Each row was made from one walk, in order. Every step used is in the known rows, and no mark comes twice. Write each row's walk.
Known rows
sirot kudive nopi kamik: [ 24.6  55.3 -18.9  -4.6 -14.5  13.3  37.5 -27.1   6.1 -33.8 -60.6   5.6
   7.9  21.6  11.9  21.3  -2.0 -18.1   7.4 -20.1 -20.6 -10.4  -1.2  18.4
  12.9 -11.5   2.3  -4.5   7.1 -26.7  17.5 -10.8]
kudive nopi kamik sirot mides: [ -6.0 -18.3 -16.4 -39.2  44.7 -17.4  29.0  23.9 -36.3  10.5 -33.0  11.2
  -7.0 -11.5  -9.1 -17.4  -3.4   2.8  -8.4  -8.9  16.0  -3.9 -25.6  20.6
   7.7 -16.0  39.3 -14.2   3.5 -13.7  -5.9   1.3]
kudive nopi kamik: [ 20.4  23.4  -7.3 -15.7 -18.6  16.9  27.5 -18.1 -21.3  -6.1 -61.4  10.1
   5.1  -8.5  -0.6 -16.1  -2.8  -9.6   5.4  -0.9  -1.2   3.7   2.0  13.1
 -10.3 -57.2  22.2 -14.8  29.2 -13.4  34.5  -9.4]
mides zagiz kamik sirot kudive nopi: [ 25.1  48.9  -9.3  40.2 -30.5   8.0   5.5   5.1  13.7   2.0  18.2 -10.8
 -23.9   4.8   2.8  29.0 -41.8 -12.7  21.6  24.4 -35.7 -28.2 -37.5  22.1
  37.3  42.0  16.3  21.4  10.0 -23.6 -11.5  -4.8]
mides zagiz kamik sirot: [ 41.8   4.6   6.2  54.1 -35.5   4.3 -42.8  18.2  -1.0  22.4  36.1 -14.1
 -33.4 -13.4 -13.9 -14.8 -32.4  24.0  19.1  29.5 -29.2   1.5 -11.1   2.3
  -7.3   7.6  24.2  -6.5  23.4  -7.2 -14.1   3.0]
mides nopi kamik sirot kudive: [ 23.5  42.6  -3.8   7.4   7.4  -7.3  19.8 -29.0  18.7  -9.0   5.8   6.0
  -6.6  18.1 -32.3  46.5  32.4  10.8   4.1 -27.0 -29.2 -26.7  -2.8  41.1
  10.6   4.3  37.3   0.6   4.1  -2.5 -20.2  14.2]
mides sirot: [-27.9 -28.7  11.1  11.0   6.8  10.4   0.8 -31.0  17.8  12.0   6.1  10.9
   7.6 -21.4  -3.7 -18.3  36.8  17.1   3.6   4.7  24.3  10.2  15.7 -29.7
  -7.0 -21.6   6.3  26.8  -8.7  28.8   8.5  13.2]
kudive nopi kamik sirot mides fana: [-53.2 -13.5 -16.1 -63.9  49.0 -40.3  -7.4  30.6 -55.3  22.1 -26.3   3.1
 -31.0 -17.3 -18.9 -19.9   2.6 -15.8 -53.3 -15.7  40.8 -12.1 -34.4  15.5
  10.8 -20.1  29.2   2.6  19.5  -2.6 -19.9   7.0]
sirot kudive: [  6.2  14.6  -5.3  28.8 -11.2  21.5   6.9 -32.6  39.7 -38.1 -15.5   6.8
   6.9  23.9  21.2  18.0   1.5  -3.3  13.3  -7.7   2.7  14.8  28.6  -7.7
  -1.0  10.6 -43.3  11.6 -13.3   3.5  13.1   3.6]
kudive zagiz kamik: [ 33.8  -2.6  24.0  13.8 -53.1  34.8 -10.8  16.7  13.4   2.1  -6.2  -5.6
  18.9  -4.3  28.8 -15.5 -20.7   6.7  -9.9  32.2 -17.7  11.5  10.8 -16.9
 -45.2  -7.2   7.1 -14.7  15.1  11.4  35.8  -0.7]
mides zagiz: [ 12.6  -4.9  -1.4   9.1 -51.4  17.3 -30.7 -15.0 -12.4  13.5   6.2   3.3
 -20.4 -17.7  12.1 -19.9   6.2   9.3   6.2   5.5  -0.9  38.6  26.5 -20.7
  -8.1 -23.0 -21.1 -25.7  17.2   7.5  15.3   0.3]
nopi kamik fana: [ 21.3  11.4  -5.1 -15.0 -18.8 -10.8 -36.6  -6.4 -34.5  -7.3 -30.5   5.2
  10.4  22.4 -24.5 -32.3 -23.7 -30.9  12.5  -7.6  -1.3   4.9  13.9  10.5
  -6.9 -42.8 -21.1 -42.8  37.7  -2.5  14.6  -9.6]
zagiz kamik fana: [ 11.3  -1.4  16.6  28.5 -25.0   8.2 -56.9  -1.5   2.4   3.3  -6.4  -9.7
  11.0  14.2 -13.6 -30.1 -60.6 -31.8  19.0  18.9  10.4  -2.7   7.5  14.2
  -6.6 -27.7 -30.0  -3.2  22.5  -0.5  10.4  -4.5]
sirot mides: [-30.1 -50.1   1.2 -10.9  16.7   6.8 -13.3  -2.0   2.3  -3.8 -16.8  10.1
   0.2  -3.9  24.7 -25.0   8.4  15.8 -18.1 -16.7  39.9  34.6  21.6 -15.7
 -13.5 -17.9 -34.1 -10.6 -22.0  14.1   1.3  11.6]
mides zagiz kamik: [ 38.3  15.0  13.0  44.3 -70.0  22.4 -50.6   1.3   2.9  16.6   8.7 -22.5
 -27.1  -7.9  13.5 -23.0 -25.7  18.5   7.2  11.2 -33.3  14.5   9.5  -9.1
 -14.4 -17.0   0.1 -18.1  14.6  -3.8  -8.3  -7.3]
kamik sirot: [  9.1 -27.6  -3.9  25.1  24.7   2.7   8.3  -2.5   5.1  -4.9  12.9  18.5
  -0.7 -12.5 -23.1 -12.8  -3.1   3.0  26.5  24.7  25.8  20.0   8.9  -7.3
 -18.7  -6.4   1.7   7.7  19.9   6.3  17.6  10.8]
nopi mides: [-10.8 -42.2   1.6  -1.6  22.9   7.0   8.3  -9.4   2.7  -2.5  -4.6   3.7
   8.9 -21.3  -3.6 -25.7  28.2  20.9   8.0 -15.9  35.9  39.2  34.9 -32.6
 -31.6 -36.3 -34.8 -11.4 -19.1  -0.2   4.6  -8.3]
kudive fana: [-40.3 -31.4  16.4 -21.3 -12.2  13.2 -13.3  -5.6  -2.3  -8.1 -24.4  -4.0
  11.3 -10.0  24.4 -19.0 -10.1 -30.7  11.3  22.7  24.1   2.5  34.9 -14.2
 -16.8 -19.9 -26.5   7.4  18.9  21.4  30.7 -11.2]
kudive zagiz kamik sirot: [ 42.4 -13.2  17.4  22.6 -19.9  12.7  -1.8  33.4   8.2   5.9  22.8  -3.4
  12.1  -8.9   3.3  -7.8 -24.9  10.7   3.6  49.0 -14.8  -4.3  -9.8  -6.5
 -38.9  17.5  31.2  -5.1  22.3   5.6  28.7   6.8]
mides nopi kamik sirot: [ 21.6   7.0   4.0  -5.5   4.4  -5.1   6.6 -17.7  -7.8  19.1   6.5   9.6
  -3.6  -7.1 -46.5  11.0  31.8  19.2   3.1 -10.3  -7.9 -10.9   0.4  32.7
 -11.7 -43.2  54.1 -12.5  26.5   4.1  -3.4  18.4]

Write each row's walk
[-23.1  -6.4 -17.5  -9.3  61.7 -12.7  62.8  -3.9   9.5 -17.0   8.8  10.3
  16.5  -4.3 -13.0  29.4  16.1 -12.3  20.9  -4.8  32.8   1.0  -9.3   3.5
  22.1  24.0 -15.5  27.9 -24.7 -22.0  -0.1  -7.7]
kamik sirot kudive nopi mides
[ 53.6  35.2 -10.8 -12.1 -12.6  -8.0  27.8  15.1  -5.9 -33.6  -7.5  10.0
  15.8  26.7   8.4  25.2  14.7   6.3  -5.4   4.7 -48.2  -7.4 -11.2  -0.8
 -15.5  46.0  25.0 -31.6   8.3  -5.0  21.3  -0.6]
nopi kamik sirot kudive zagiz
[-16.5 -10.7  11.3 -44.5  -0.5   1.4 -10.8 -14.4 -10.4  22.9 -23.2  -1.5
  -2.5  -5.9   2.2  -3.3  37.0  29.1 -39.9 -52.5   3.3   2.6  14.0  19.6
  -8.0 -51.1  22.0 -31.7 -17.7  18.2 -22.4  13.5]
sirot mides nopi kamik
[ -7.2  44.9  -8.8  -5.6   1.9   5.8  43.7 -37.1   9.6 -12.4 -40.5   6.0
   9.4   7.4   8.6  21.7  34.0  -6.2  -1.9 -20.6 -22.7 -30.3 -13.4   5.8
  31.4  -0.8  32.4  26.8 -15.1  -4.2  -4.3  -4.0]
mides sirot kudive nopi kamik
[-63.7 -40.4   4.1 -31.5  44.8  -0.7  45.7 -18.6  -6.6  33.0  -3.7  14.2
  20.3 -42.8  -7.4 -12.9  52.0   5.9  -0.7  -6.5  48.9   9.3   4.8 -29.0
   8.5 -35.7   8.7  35.3 -25.3  10.8   2.8  -3.9]
kudive nopi mides sirot
[ 15.3 -25.5 -10.9 -13.2  41.0 -23.5  -8.3  27.0 -22.8   1.6 -16.0   3.7
 -18.7   1.0 -12.9 -23.8   9.3  30.8  -9.1 -19.9   3.7   9.0 -11.7   3.3
 -14.5  -4.8  23.6 -27.8  -5.5  -7.5 -25.6   7.7]
nopi kamik sirot mides
[-15.4  35.4  -1.2 -13.0 -24.9 -12.2 -24.8   5.7 -20.2  16.9  16.2 -23.4
   1.7  15.6   5.6  11.3 -43.6 -37.9   3.0 -15.7 -10.7 -14.9 -12.9  11.5
  48.8  16.9 -44.2  -5.2 -15.2 -28.2 -22.4 -32.0]
sirot kudive nopi mides zagiz kamik fana
[-57.2 -46.1  15.3 -38.3  10.6   9.9 -10.5 -19.4  10.8  26.0   1.6   7.5
   8.2 -14.4   8.8   2.6  33.5  16.1 -31.5 -31.7  45.0  16.8  21.1  13.2
  -1.1 -39.1  -8.9  -2.6 -26.1  31.6  -7.4  24.7]
sirot mides nopi
[ 13.8   2.3  -2.7  -4.1  -1.8   4.4  32.3   9.7  16.3 -27.1  22.2  19.5
  24.3  14.4  16.4  30.1   4.3  -9.4   2.1  22.7 -11.5   6.2   0.7 -15.6
  -9.3  55.9 -10.1   0.9   0.9  10.2  34.1   7.0]
kamik sirot kudive zagiz
[ -5.3  16.7  12.7 -39.0 -24.6 -10.4 -31.3 -26.2 -31.2  23.1 -11.0   5.4
  21.0  10.7 -33.5  -6.9   4.2 -28.5  -6.2 -25.5   4.3  -8.4  17.7  35.4
   4.9 -67.3   8.4 -30.3  33.2  15.8   9.2   1.8]
mides nopi kamik fana
[  7.3 -43.3  18.2  -7.4   9.5  -2.9  -9.2  54.4  -5.3  15.2  22.0  -4.9
   8.4  -7.3  21.6 -14.0 -20.5  21.4 -30.2  23.0  -2.9  -0.6 -21.7 -12.3
 -30.0  33.6  22.8 -15.4 -10.6  13.1  -3.4  11.9]
kudive zagiz kamik sirot mides
[ 37.1  28.1  19.2  26.0 -52.1  29.9   0.4   5.3  42.8 -28.6  -4.2  -9.3
  23.1  29.1  40.6  19.1 -18.0  -0.6  -6.4  15.6 -42.1  -3.7   6.9  -8.3
 -21.0  37.5 -12.3  -2.0 -10.0   2.3  23.1  -6.4]
sirot kudive zagiz kamik
[-43.5 -51.8  11.2  -4.6  43.6  -3.3  12.7 -16.4   6.3  20.5  16.3   7.1
   8.4 -29.3  -8.1 -19.6  62.0  33.1   0.4 -17.8  32.4  21.7  20.9 -47.4
 -14.4 -25.9  -9.4  19.4 -40.6  18.9 -16.4   1.1]
nopi mides sirot
[-19.0 -44.9 -11.7 -14.9   9.3 -19.9 -26.3  26.9 -29.5  23.5  36.7   5.4
 -31.7 -16.7   7.6 -22.7   3.2  23.9 -12.9  -1.9  14.2  27.0  -7.4 -12.8
   9.0  16.0  -5.6 -21.0  -7.7  12.9 -18.8  15.3]
kamik sirot mides zagiz
[-76.5 -27.8  -4.5 -50.6  31.4 -12.3   5.6  -0.3 -27.5  18.8 -13.2   1.7
  -8.7 -35.3 -10.4 -17.6  24.3 -23.3 -38.6  -8.6  72.4  18.7  11.5 -17.5
  -6.1 -45.6 -31.1  24.9  11.2   3.6  10.4 -11.5]
kudive nopi mides fana
[ 21.8 -13.8 -16.3 -25.4   1.4 -28.7 -30.1  35.3 -50.4  22.6   9.4  -4.9
 -41.6  -7.2  -1.3 -27.0   6.4  36.9 -23.1 -21.6 -26.9  14.6 -16.9  -5.6
   0.8   3.9  27.1 -51.4  -0.4  -7.6 -36.7   4.9]
nopi kamik sirot mides zagiz
[ 49.8  36.3 -19.2  28.9  15.4 -11.4  14.7  -8.1  13.8 -38.5 -12.4   5.2
 -13.1  31.3 -19.8  17.7   4.0  11.1  20.1 -11.2 -31.8  -8.9  -1.4  14.4
  -0.2  21.7  13.1  -9.8   4.4 -21.0 -10.5  -2.0]
nopi kamik sirot kudive
[  2.8 -40.2   8.3  31.8  34.3  -5.3 -24.4  31.8  12.9   8.4  17.2 -11.8
 -18.4  -4.6  -5.6 -17.8 -27.7  29.3  -2.9   6.9  13.9  -3.2 -17.3   8.3
 -11.3  12.0  13.7   5.9 -18.0  -1.3 -31.3  15.8]
zagiz kamik sirot mides
[ 45.4  40.6  -3.3  65.8 -30.3   1.4 -31.9   8.6  24.4  -3.6  36.9 -18.2
 -31.9  19.4   0.9  19.9 -28.4  15.2  22.1  14.8 -49.1 -14.6 -15.5   8.4
  18.5  53.4   5.9   7.4   0.7 -18.1 -30.5   0.3]
mides zagiz kamik sirot kudive
[-32.1  -4.9   0.0   1.4  22.3 -10.9   7.8  -0.4  22.3 -29.6   6.1  -5.2
   8.9  16.2  12.1  27.1 -11.2 -32.7  27.0  20.9   6.6 -19.5   7.8   4.3
  10.0  45.4 -21.6  30.0   7.0  13.4   5.7  -3.9]
kamik sirot kudive fana
[ 26.9 -14.1   5.9  32.1   2.5 -11.8 -27.8  31.5 -12.5  27.6  50.3 -21.7
 -31.2 -25.9 -19.1 -18.0  -7.3  38.6  13.7   5.9 -20.3  10.0  -7.4 -17.9
 -11.1   5.6  12.7 -16.9  -6.8 -18.7 -39.5  -8.5]
nopi mides zagiz kamik sirot
[ 16.7  13.2   9.8  18.6 -64.2  -0.1 -77.3   8.8 -25.2  25.2  18.3 -18.9
 -12.3  10.6  -3.8 -30.6 -58.4 -24.8   9.9  17.6 -16.9   2.8   3.2   2.2
  14.1 -17.6 -27.0 -23.9  30.2   0.7  -2.9 -11.9]
mides zagiz kamik fana
[ -9.3  13.7 -19.1  13.2  26.2   5.3  51.0 -16.5  20.3 -24.8  -4.5  20.3
   9.8   5.6  -3.4  33.4 -10.6 -26.6  22.6  17.5  22.0 -11.4 -10.3  20.7
  28.0  27.4  -2.3  38.8   4.7 -12.4  23.0   4.8]
kamik sirot kudive nopi
[-38.3  15.4  -4.8   5.1  51.2 -29.8   5.3  18.0  10.9   1.1  17.0 -19.9
 -21.9   1.3 -23.5  26.5 -12.1 -14.5 -20.3   2.1  23.2 -32.5 -29.5  14.6
  18.9  27.6  -5.1  51.6  -8.4 -23.0 -35.3 -10.1]
zagiz kamik sirot kudive nopi mides fana
[-32.7   2.4 -12.4 -16.7  27.8  10.3  49.6 -23.1  13.4 -23.5 -19.7   8.6
  22.1  -1.0  16.0  22.8  20.6 -12.0   7.6 -21.4  29.3  13.6  12.8  -5.8
  14.4  -0.7 -39.4  17.3 -32.1 -16.7   6.7 -14.5]
sirot kudive nopi mides
[ -5.6  14.2  15.3  36.5   6.4  -1.3 -13.9  15.4  39.4 -28.5   8.7 -26.5
  -3.1  20.8  10.6  22.9 -40.6 -21.0  26.7  30.0 -22.9 -46.6  -6.7  20.2
   5.1  52.5  -2.6  37.6   2.6  -1.7 -14.0  -7.1]
zagiz kamik sirot kudive fana
[-17.9   5.2 -25.3 -17.2  22.2 -17.2  36.9   5.6 -19.3   6.1  33.5   2.9
  -6.7 -13.0  -0.5  30.7  15.1  -3.8  12.2  -6.5   2.8   8.2 -16.4  -4.5
  39.1  30.2 -11.1  10.6 -15.6 -21.3 -12.0 -11.1]
kamik sirot kudive nopi mides zagiz
[  7.2  19.4  26.4  24.2 -34.8  18.8   3.5  -6.3  46.5  -6.1  15.6  -9.7
  22.3  18.0  37.3  21.9  14.3  11.2 -16.9  12.4 -44.2 -25.9  -7.4 -24.6
  -4.8  47.1  18.6  29.4 -31.2  21.1   1.1   6.8]
mides sirot kudive zagiz kamik
[  4.5  57.3 -18.9 -32.6 -15.7  -6.5  10.1 -19.2 -22.3 -23.9 -50.3   9.4
  23.3  37.4  -5.4  12.4 -34.3 -61.8   8.5 -16.2  -7.6 -19.8  -5.3  36.7
  35.5  -8.6 -21.5 -10.9  19.9 -18.2  20.0 -16.4]
sirot kudive nopi kamik fana
[-20.4  -0.1  13.7 -14.6 -15.9  12.6  25.2 -20.6  28.9 -11.6  10.6  16.0
  33.8   6.6  36.9  22.0  45.1  -0.2 -19.0   3.5 -17.4  -1.6   7.4 -37.0
   0.2  39.1  -3.4  19.4 -31.6  36.2  25.5  11.3]
mides sirot kudive zagiz
